In the rows, 128 means zero.
Known rows, with every step that occurs:
kesup semerup: [144 141 133 121 122 137 143 132  90 117 126 120 113 137 138 143  97 143
 133 119 120 149 119 136]
kesup semerup fogog ramuti sotag: [137 184 151 103 123 143 128 160  91  97 116 106 161 160 168 119  61  63
  95 113 159 160 133 158]
fogog bukep: [133 118  93 140 139 122 135 134 128 105 109 135 119 143 134 120  87 113
 120 118 143 140 127 132]
sotag ramuti fogog bukep kesup: [179 160 119 169 194 105 123 173  97 102  70 161 146 112 126 159 102 135
 109 133 123 149 111 127]
kesup bukep: [133 125 115  81 112 119 157 148  96 126 127 108 106 129 127 118  91 117
 123 141 133 133 142 135]
kesup ramuti fogog: [158 165 151 105 183 130 142 140  83 130 113 143 155 156 168 162 140 106
 149 104 127 142 134 126]
sotag ramuti: [151 135 138 106 151 131 133 149 129 110 107 155 152 129 125 128 110 129
 138 143 119 141 112 113]
sotag semerup: [139 114 111 151 146 127 129 132 123 124 135 122 150 121 140  97 134 126
 134 135 131 138  97 146]
bukep kesup semerup fogog ramuti: [161 179 161 193 106  96 122 142  97  89 100 114 156 146 154 158  68 101
  67 116 107 149 119 156]
kesup bukep sotag ramuti fogog: [180 145 124  62 215 150 169 162  49 101  87 128 140 126 140 159 121  98
 115 180 112 122 127 118]
fogog ramuti sotag bukep kesup: [128 164 139 105 141 112 112 145 115 133 119 130 178 119 116  87 114  90
  46 163 147 148 127 175]
kesup semerup fogog: [158 157 153 149 114 108 139 136  90  98 117 100 152 165 148 147  86 117
 137  89 121 142 117 145]
sotag bukep kesup semerup: [170 152 141 148 121  90 138 125  85 129 123 122 150 129 107 134 117 154
  91 130  97 154 108 169]
sotag bukep: [134 119 134 114 136 107 141 104 113 126 121 132 167 156 105  94 143 123
 117 138 122 136 108 155]
fogog ramuti: [111 133 130 129 137 144 129 123 124 109 108 144 137 147 145 113 112 101
  90 147 137 129 127 134]
bukep fogog ramuti sotag semerup: [124 127 117 107 158 130 109 143 121 138 127 117 173 119 172  68  99  22
  87 148 168 166 120 176]
bukep kesup semerup fogog: [173 168 158 193  94  78 125 142  95 111 120  99 147 129 134 174  85 130
 104  89 103 144 120 152]
ramuti sotag: [124 153 121  79 128 140 117 158 128 142 142 115 132 105 125 116 115  96
 123 129 159 138 145 138]
ramuti fogog semerup: [125 162 118 115 209 156 124 128 104 105  94 142 113 140 147 149 135 117
 119 160 133 117 132 130]
bukep fogog: [132 113 135 127 128 100 120 114 136 142 125 125 141 124 148 130 119  82
 117 128 122 143 136 142]
sotag bukep fogog semerup: [127 116 120  87 176  95 129  86 133 111 102 145 162 160 136 101 100  67
  88 174 115 140 123 170]
bukep kesup ramuti fogog semerup: [168 195 142 118 206 118 122 146 103 114  94 154 132 133 163 187 116 110
  98 138 109 134 142 131]
sotag semerup fogog bukep kesup ramuti: [202 144 119 195 139  59 127 156 122  98 106 124 196 155 169 137  68  76
 114  74 125 169 106 165]

Rows:
[183 170 165 133 178  83 142 134  78 142 103 143 189 150 136 153 153 118
 109 113 106 151 120 159] => sotag bukep kesup ramuti fogog
[115 140 122  34 125 126 139 160  99 135 121 110 133 127 164  92  50  22
  73 168 165 158 163 167] => kesup bukep fogog ramuti sotag
[180 150  97  96 225 140 155 132  81  93  87 143 155 167 183 181 110  58
 113 121 132 136 138 129] => kesup ramuti fogog bukep sotag
[175 149 132 110 229 156 141 139  83 105  86 149 167 128 145 166 151 110
 119 161 108 111 114 110] => bukep sotag ramuti fogog
[154 176 135  78 218 149 139 131  96 105  93 157 133 163 172 166 111  94
 129 147 131 133 139 126] => kesup ramuti fogog semerup
[129 144 128  66 139 120 124 137 115 142 134 120 173 138 107  83 126 104
 111 139 157 143 126 163] => ramuti sotag bukep
[113 147 132  60 152 142 127 136 111 122 120 137 182 148 128  62 114  68
  74 160 162 148 123 171] => fogog ramuti sotag bukep
[186 162 134 172 122  55 123 149 127  99 100 130 175 161 160 174  59  78
 105  69 121 157 135 144] => semerup fogog bukep kesup ramuti
[126 164 152  93 140 108 123 135 114 106 111 120 218 178 140  70  99  49
  79 129 161 148 122 178] => semerup fogog ramuti sotag bukep
[166 180 141  81 124 105 112 173 126 153 142 127 153 100 145 156  96  91
  99 111 140 157 157 139] => bukep kesup ramuti sotag
[159 153 117  58 153 132 130 168 116 141 149 126 174 127 164 104 109  71
 145 114 159 166 122 148] => kesup ramuti sotag semerup
[184 130 109 132 188 111 139 142 118  54  75 134 189 167 147 156  69  71
 112 123 124 133 109 124] => semerup fogog bukep sotag ramuti
[176 152 105 106 155 101 132 169 119 100 116 117 205 171 176 103  54  34
 143  77 175 173 117 165] => kesup ramuti sotag semerup fogog bukep
[189 177 147 131 134  77 110 183 119 130 140 100 210 116 163 129  93  66
 117  83 144 163 121 163] => bukep kesup ramuti sotag semerup fogog
[125 135 114  35 175 110 117 113 128 129 118 126 163 144 134  92  90  44
  85 174 148 152 137 179] => ramuti sotag bukep fogog semerup
[169 172 105  93 136 103 116 178 128 130 121 136 143 114 145 148  55  73
  96 102 155 171 151 145] => fogog bukep kesup ramuti sotag
[130 124 104  57 143 128 136 167  90 132 133 101 152 120 176  61  63  14
  82 172 168 169 136 180] => kesup bukep fogog ramuti sotag semerup
[170 113 106 120 157 105 166 140  80  96 122  71 167 143 153 122 102  73
 108 143 121 118 111 159] => kesup bukep sotag semerup fogog
[147 151 122 128 139 111 115 162 123 121 138  86 190 130 142  88 112  79
 138  99 163 143 111 162] => ramuti sotag semerup fogog
[119 145 111 104 158 160 116 161 122 121 130 125 165 118 156  61 110  71
  97 155 171 151 115 160] => fogog ramuti sotag semerup
[150 139  90 141 151 106 119 167 124  98 119  98 180 146 152  81  67  64
 129  96 180 158 109 167] => ramuti sotag semerup fogog bukep
[186 162 166 172 108  56 134 121  85 113 111 100 189 157 114 139 105 135
  95  99  93 152 102 177] => sotag bukep kesup semerup fogog
[168 118 116 164 170 110 135 128 113  96 118  89 197 144 158 129 135  78
 112 124 123 113 101 149] => bukep sotag semerup fogog
[135 130 133 185 143 118 126 130 115  87 107 113 196 164 168  85 111  72
 107 119 140 139  96 159] => sotag semerup fogog ramuti
[150 168 130  91 232 151 129 145 101  84  75 170 139 143 141 146 116 121
 131 172 121 128 113 115] => sotag ramuti fogog semerup
[124 148 151 157 127 116 124 126 125  95 101 124 171 172 153 120 103  77
  93 119 139 128 125 143] => semerup fogog ramuti
[146 157 135  96 127  94 112 154 117 152 137 117 168  98  93 104 125 116
  81 144 139 145 130 170] => ramuti sotag bukep kesup
[197 176 125 161 184 118 137 178  59  92  71 152 131 118 135 168  70 144
 118 117 111 168 102 135] => sotag ramuti fogog bukep kesup semerup
[174 188 148 104 209  93 131 123  91 115  90 158 174 158 143 156 130 103
  87 148 106 143 123 158] => sotag bukep kesup ramuti fogog semerup
[116 121 142 127 137 116 120 113 129 123 109 139 146 142 168 115 105  54
  82 150 132 144 137 148] => bukep fogog ramuti
[174 122 114  45 169 139 166 151  84  95 104 125 140 121 132 147  87  95
 105 179 108 124 127 118] => kesup bukep sotag ramuti
